In the rows, 128 means zero.
Known rows, with every step that occurs
nasi -> fifol -> gudul: [148 116 137 120 136 127 120 125  90 125 147 122  93 127 149 103 135 178
 114 113 168]
refa -> rofile -> nasi -> mutig -> gudul: [124 122 177 175 147 132 116 123 134 115 112 126 142 164 141 129 157 169
 133 149 167]
mutig -> nasi -> rofile -> refa -> tikoz: [148  99 147 153 161 137 129 114 129 137 144 140 145 136 134 152 185 131
 133 131 151]
fifol -> nasi -> mutig -> gudul -> rofile: [118 113 194 123 123 112 115 118 102 168  84 121  80 141  58  98 129 123
 113 119 147]
rofile -> refa: [143 130 138 190 142 115 143 125 138 154 184 138 116 123 132 126 141  96
 126 126 104]
fifol -> nasi -> mutig -> gudul: [104 110 174 127 128 108 108 116 124 162  70 122  72 134  97 109 137 138
 107 124 137]
sesar -> tikoz: [136 131 122 111 146 101 131 139 122  86  76 138 131 142 132 135 129 126
 136 119 121]
nasi -> mutig: [132 114 137 149 157 130  91 132 132 141 116 125 123 129 142 123 138 157
 131 131 123]
fifol -> gudul -> rofile -> nasi -> mutig: [148 102 206 161 136 129 133 140  94 138 204 126 109 152 114  96 125 137
 129 113 196]
tikoz -> refa -> rofile -> nasi: [163 118 167 169 135 137 134 119 139  45 193 129 144 149 125 124 144  88
 148 148 125]
sesar -> tikoz -> refa -> rofile -> nasi -> fifol: [184 116 149 122 166 117 126 129 115   4 121 137 139 155 124 122 149 110
 157 136 130]
sesar -> tikoz -> refa -> rofile: [167 136 141 153 147 107 120 130 129  24 114 135 141 157 134 132 143 105
 146 134  81]
mutig -> gudul -> rofile -> refa -> tikoz -> sesar: [137 161 252 147 158 109 157 110 115 162 150 131 120 147  48 118 121 112
 121 120 131]
tikoz -> sesar: [128 139 171  84 158 162 129 123 143  74 152 127 122 124  97 114 113 144
 126 129 117]
tikoz -> refa -> rofile -> nasi -> mutig: [165 108 175 182 154 143 107 123 142  54 185 126 140 150 133 120 152 106
 151 150 121]
fifol -> nasi -> rofile -> refa -> tikoz: [139  99 162 177 141  96 131 119 131  90 119 140  98 145 121 110 192  84
 136 128 160]
sesar -> tikoz -> refa -> rofile -> nasi: [169 122 158 145 152 111 135 132 135  13 135 139 147 162 127 131 144  90
 154 137 119]
gudul -> fifol -> nasi: [146  95 179 108 119 189 138 114  76 106 128 133  89 118 100 110 138  90
 112 118 149]
mutig -> gudul -> fifol -> nasi -> rofile -> refa: [144 112 206 198 139 168 156 115  95 176 148 136  90 132  77 122 165 144
 108 122 153]
nasi -> mutig -> gudul: [112 133 167 163 154 117 104 125 130 195  93 121 115 136 118 133 130 192
 116 130 124]

Rows
[169 112 165 161 173 114 109 136 137  21 128 136 143 163 140 128 151 109
 157 139 115]  sesar -> tikoz -> refa -> rofile -> nasi -> mutig
[153 112 136 125 144 149 125 121 111  53 121 129 145 149 140 116 163 141
 145 146 182]  refa -> rofile -> nasi -> fifol
[159 101 151  70 127 158 128 115  59 151 156 123 108 124 101 113 127 158
 108 106 176]  mutig -> nasi -> fifol -> gudul -> rofile
[169 102 159 113 137 150 138 114  65 172 195 130  99 120 100 111 138 137
 106 105 157]  mutig -> nasi -> fifol -> gudul -> rofile -> refa
[158 137 241 163 149 112 148 121 101 106 222 133 102 150 104  93 130 100
 121 106 148]  fifol -> gudul -> rofile -> refa -> tikoz -> sesar
[129 114 199 169 132 102 126 116 108 187 125 128  74 137  56  96 139  95
 112 117 128]  fifol -> nasi -> mutig -> gudul -> rofile -> refa
[178 110 176 165 139 140 127 118 110  46 209 124 117 149 144 104 150 126
 137 137 154]  tikoz -> refa -> rofile -> nasi -> fifol -> gudul
[135 103 217 153 167 173 134 126 106 169 145 130 123 135 107 134 133 165
 125 130 183]  rofile -> nasi -> mutig -> gudul -> fifol
[151 104 187 131 151 142 127 137 107 131 167 129 141 143  79 110 125 109
 149 127 180]  gudul -> rofile -> nasi -> mutig
[152 119 123 226 158 133 134 137 145 136 183 139 135 136 127 128 177 148
 143 133 130]  nasi -> rofile -> refa
[143  98 132  71 133 155 120 112  81 144 140 124 100 117 141 123 137 174
 101 112 167]  mutig -> nasi -> fifol -> gudul
[145 126 175 154 109 124 142 133  85 142 189 124 108 147 109 100 118 131
 118 107 160]  fifol -> gudul -> rofile
[164 108 169  89 143 149 145 130  82 112 160 129 137 134  62 103 123 107
 149 123 198]  gudul -> rofile -> nasi -> fifol
[161 134 149 175 128 133 116 116 133  61 167 125 140 144 130 125 142 106
 138 145  83]  tikoz -> refa -> rofile
[152 109 153 145 132 140 129 123 102  60 152 128 124 156 165 105 163 159
 133 136 200]  refa -> rofile -> nasi -> fifol -> gudul
[128  97 130 131 123 133 124 128 127  89 103 131 100 140 103 107 169 123
 133 130 159]  fifol -> nasi -> rofile
[148 102 142  85 154 144 137 128 111 103 141 130 127 125 117 116 136 130
 141 130 195]  rofile -> nasi -> fifol
[166  88 202 179 152 169 138 114  85  95 143 143 102 136 115 115 190  90
 129 123 171]  gudul -> fifol -> nasi -> rofile -> refa -> tikoz
[165  96 231 144 174 196 140 110  96  57 159 143  97 133  92 105 178 100
 129 124 159]  gudul -> fifol -> nasi -> rofile -> refa -> tikoz -> sesar
[170 109 215  75 168 151 134 102  73 112 183 131 101 128  91 107 139 129
 111 106 168]  mutig -> nasi -> fifol -> gudul -> rofile -> refa -> tikoz -> sesar
[152 127 184 184 191 132 130 125 152  78 164 140 139 145 122 124 179 140
 147 134 140]  nasi -> rofile -> refa -> tikoz -> sesar
[140 106 152 167 149 143 106 128 135  71 128 129 148 158 157 122 163 143
 146 149 167]  refa -> rofile -> nasi -> mutig
